Each row comes from the steps of one walk. Every step used is in the known rows, and no mark comes twice. Write the walk behind each row, first mark first.
Known rows
nuban > leku > kosef > gagas: [ 0.03 -0.02 -0.05  0.18 -0.17  0.14 -0.21  0.04 -0.01  0.23 -0.28 -0.03
 -0.13 -0.27 -0.13 -0.17  0.35 -0.34  0.18]
nuban > boduv > leku: [-0.17  0.14 -0.08 -0.22  0.36 -0.20  0.33 -0.07  0.04 -0.26  0.09 -0.59
  0.33  0.08  0.15 -0.05 -0.02  0.07 -0.14]
gagas > kosef: [ 0.29  0.16  0.16 -0.03  0.17 -0.14 -0.10 -0.02  0.11 -0.17 -0.07 -0.14
  0.12  0.18 -0.02  0.39 -0.29 -0.20 -0.13]
vuvit > nuban > leku > kosef > gagas: [ 0.16  0.18 -0.01  0.30 -0.22  0.23 -0.07  0.11  0.10  0.35 -0.21  0.23
  0.00 -0.18 -0.15 -0.05  0.43 -0.16  0.22]
leku > satifoz > gagas: [ 0.18  0.10  0.20 -0.04  0.20 -0.08  0.21  0.17 -0.09  0.35  0.20  0.34
  0.06  0.12 -0.05 -0.05 -0.62 -0.04 -0.33]
leku > kosef: [ 0.45  0.14 -0.01  0.06  0.22 -0.26  0.06 -0.14  0.12  0.12 -0.03  0.17
 -0.10 -0.03 -0.15 -0.17  0.05 -0.04 -0.18]
satifoz > leku: [ 0.04  0.15  0.08 -0.21  0.34 -0.15  0.29 -0.16  0.07  0.03 -0.03 -0.02
 -0.03  0.45 -0.03  0.20 -0.22  0.12 -0.05]
nuban > boduv: [ 0.09  0.34 -0.05 -0.10  0.28 -0.25  0.25 -0.03  0.05 -0.05  0.02 -0.29
  0.20  0.17  0.06 -0.01 -0.17 -0.30 -0.29]
boduv > leku: [ 0.11  0.07  0.11 -0.11  0.24 -0.22  0.22 -0.11  0.07 -0.08  0.03 -0.39
  0.26  0.15  0.11 -0.04 -0.09  0.28 -0.02]
nuban > leku > kosef > gagas > satifoz: [ 0.09 -0.38  0.11  0.16 -0.34  0.32 -0.10 -0.06  0.09  0.08 -0.11  0.01
 -0.19 -0.21  0.04 -0.46  0.27 -0.31  0.22]
satifoz > nuban > leku: [-0.30  0.31  0.10  0.20 -0.42  0.18 -0.21 -0.07 -0.55  0.01 -0.21 -0.22
  0.00  0.28  0.15  0.26 -0.12 -0.08 -0.19]
kosef > gagas > satifoz > leku: [-0.06 -0.31  0.10 -0.25  0.14  0.18  0.09 -0.09  0.21  0.04 -0.01  0.16
 -0.10  0.28 -0.02  0.02  0.00  0.07  0.32]
kosef > gagas > satifoz > nuban > boduv > leku: [-0.56 -0.27 -0.16 -0.17 -0.18  0.20 -0.17  0.03 -0.06 -0.38  0.05 -0.23
  0.13 -0.13  0.14  0.05  0.23  0.30  0.21]
satifoz > nuban: [ 0.02  0.38 -0.05  0.03 -0.07 -0.13 -0.20 -0.13 -0.30  0.03 -0.08  0.02
  0.05  0.29 -0.04  0.32 -0.20  0.16 -0.24]
vuvit > nuban > boduv > leku > satifoz: [ 0.01  0.22 -0.02 -0.04  0.34 -0.23  0.71  0.21  0.35  0.00  0.33 -0.19
  0.44  0.05  0.18 -0.06 -0.22  0.00 -0.16]
nuban > leku > satifoz > gagas > kosef: [-0.16 -0.06  0.41  0.13 -0.11  0.25 -0.09  0.30 -0.21  0.09  0.07 -0.01
  0.05  0.04  0.12  0.31 -0.55 -0.46 -0.18]
satifoz > leku > kosef > gagas: [ 0.08 -0.11 -0.18 -0.11  0.33 -0.16 -0.04 -0.06  0.24  0.17 -0.25  0.33
 -0.27 -0.11 -0.30  0.08  0.28  0.08  0.29]
boduv > leku > kosef > gagas: [ 0.09 -0.19 -0.17  0.01  0.19 -0.21 -0.12 -0.10  0.24  0.00 -0.12 -0.04
  0.05 -0.45 -0.18 -0.18  0.39  0.27  0.26]
kosef > gagas > satifoz: [ 0.23 -0.20  0.10 -0.06 -0.12  0.11  0.00 -0.07  0.24  0.11  0.01  0.03
  0.09  0.10 -0.02 -0.20 -0.13 -0.03  0.11]

Write each row's walk
[-0.39 -0.16  0.09  0.11 -0.66  0.47 -0.36 -0.04 -0.36  0.01 -0.15 -0.09
 -0.07  0.10  0.17  0.11  0.07 -0.06  0.14]
kosef > gagas > satifoz > nuban > leku
[-0.21 -0.15 -0.31 -0.05 -0.20  0.10 -0.36  0.00 -0.03 -0.17  0.00  0.31
 -0.24 -0.22 -0.11 -0.15  0.33 -0.05  0.08]
leku > kosef > gagas > satifoz > nuban > boduv
[ 0.26 -0.13  0.19  0.31 -0.45  0.37  0.05  0.07  0.17  0.22 -0.01  0.26
 -0.06 -0.11 -0.01 -0.25  0.41 -0.13  0.26]
vuvit > nuban > leku > kosef > gagas > satifoz
[ 0.20 -0.09  0.24 -0.04  0.23  0.00 -0.12  0.28  0.01  0.07  0.17  0.26
  0.05  0.06 -0.06  0.25 -0.63 -0.23 -0.18]
leku > satifoz > gagas > kosef
[ 0.05  0.10  0.44  0.23 -0.11  0.34  0.08  0.45 -0.14  0.21  0.20  0.17
  0.14  0.15  0.07  0.37 -0.37 -0.33 -0.09]
vuvit > nuban > leku > satifoz > gagas > kosef
[-0.52  0.21 -0.19 -0.16  0.03 -0.12 -0.06 -0.05 -0.26 -0.35  0.01 -0.44
  0.19  0.12  0.13  0.23 -0.01  0.27 -0.14]
satifoz > nuban > boduv > leku
[-0.20 -0.02  0.27  0.15 -0.62  0.41 -0.12 -0.08 -0.46 -0.09  0.01 -0.20
 -0.11  0.38  0.27  0.07 -0.13 -0.02 -0.12]
gagas > satifoz > nuban > leku
[ 0.22  0.03 -0.02 -0.15  0.35 -0.25  0.15 -0.18  0.14  0.02 -0.03  0.23
 -0.27  0.20 -0.17  0.02  0.07  0.08  0.04]
satifoz > leku > kosef
[ 0.37 -0.31 -0.02 -0.03 -0.10  0.01 -0.09 -0.07  0.31  0.11 -0.01  0.31
 -0.18 -0.17 -0.13 -0.43  0.19 -0.02  0.14]
leku > kosef > gagas > satifoz
[-0.30  0.03 -0.24  0.26 -0.40  0.28 -0.54  0.01 -0.32  0.21 -0.36  0.11
 -0.27 -0.31 -0.12  0.16  0.38 -0.07  0.13]
satifoz > nuban > leku > kosef > gagas
[ 0.28 -0.28  0.13 -0.20  0.18 -0.04  0.25 -0.20  0.15 -0.17  0.14  0.31
 -0.30  0.30 -0.01 -0.21  0.05  0.16  0.10]
gagas > satifoz > leku > kosef
[-0.07 -0.13  0.14  0.18 -0.64  0.32 -0.22 -0.16 -0.37 -0.12  0.01  0.05
 -0.34  0.11  0.17 -0.15  0.12 -0.02 -0.06]
gagas > satifoz > nuban > leku > kosef
[ 0.24  0.08  0.28 -0.09  0.15  0.01 -0.33  0.18 -0.21 -0.08  0.04  0.10
  0.11  0.19 -0.09  0.41 -0.34 -0.02 -0.12]
satifoz > gagas > kosef
[-0.05 -0.44 -0.22 -0.18  0.08  0.03  0.08 -0.01  0.33 -0.29  0.06 -0.15
  0.04 -0.38  0.05 -0.51  0.46  0.10  0.27]
nuban > boduv > leku > kosef > gagas > satifoz
[-0.15 -0.15 -0.36 -0.11  0.29 -0.20 -0.01  0.01  0.26 -0.18 -0.10 -0.19
  0.11 -0.48 -0.15 -0.24  0.46  0.01  0.22]
nuban > boduv > leku > kosef > gagas
[-0.03  0.28 -0.10  0.08 -0.03 -0.10  0.06 -0.01 -0.09  0.20  0.09  0.21
 -0.01  0.20 -0.02  0.17 -0.52  0.01 -0.33]
leku > satifoz > nuban
[-0.29  0.34 -0.23  0.00  0.02 -0.19  0.17  0.06 -0.07  0.04  0.14 -0.02
  0.04  0.14  0.03  0.16 -0.44 -0.22 -0.38]
leku > satifoz > nuban > boduv
[ 0.20  0.23 -0.09  0.00  0.31 -0.19  0.38  0.04  0.23 -0.18  0.19 -0.10
  0.21 -0.13 -0.01 -0.12  0.35  0.18 -0.01]
vuvit > nuban > boduv > leku > kosef
[-0.45 -0.04 -0.44 -0.08  0.02 -0.10 -0.35  0.05 -0.10 -0.23 -0.15 -0.12
 -0.02 -0.50 -0.11  0.09  0.52  0.26  0.22]
satifoz > nuban > boduv > leku > kosef > gagas
[-0.19 -0.22 -0.09 -0.14 -0.17 -0.01  0.00 -0.13 -0.13 -0.55  0.25 -0.10
 -0.09 -0.07  0.14 -0.18  0.23  0.29 -0.01]
gagas > satifoz > nuban > boduv > leku > kosef
[ 0.07 -0.07  0.02 -0.05  0.29 -0.21  0.45 -0.07  0.25  0.10  0.17 -0.28
  0.24  0.01  0.10 -0.16 -0.39  0.11 -0.15]
boduv > leku > satifoz
[ 0.34  0.00 -0.18  0.06  0.11 -0.19 -0.19 -0.05  0.22  0.25 -0.22  0.26
 -0.09 -0.29 -0.28 -0.15  0.22 -0.05  0.06]
leku > kosef > gagas
[-0.21  0.07 -0.03  0.00  0.05 -0.11  0.14 -0.07 -0.11  0.00  0.18 -0.14
  0.08  0.06  0.13  0.17 -0.36  0.36 -0.13]
boduv > leku > satifoz > nuban
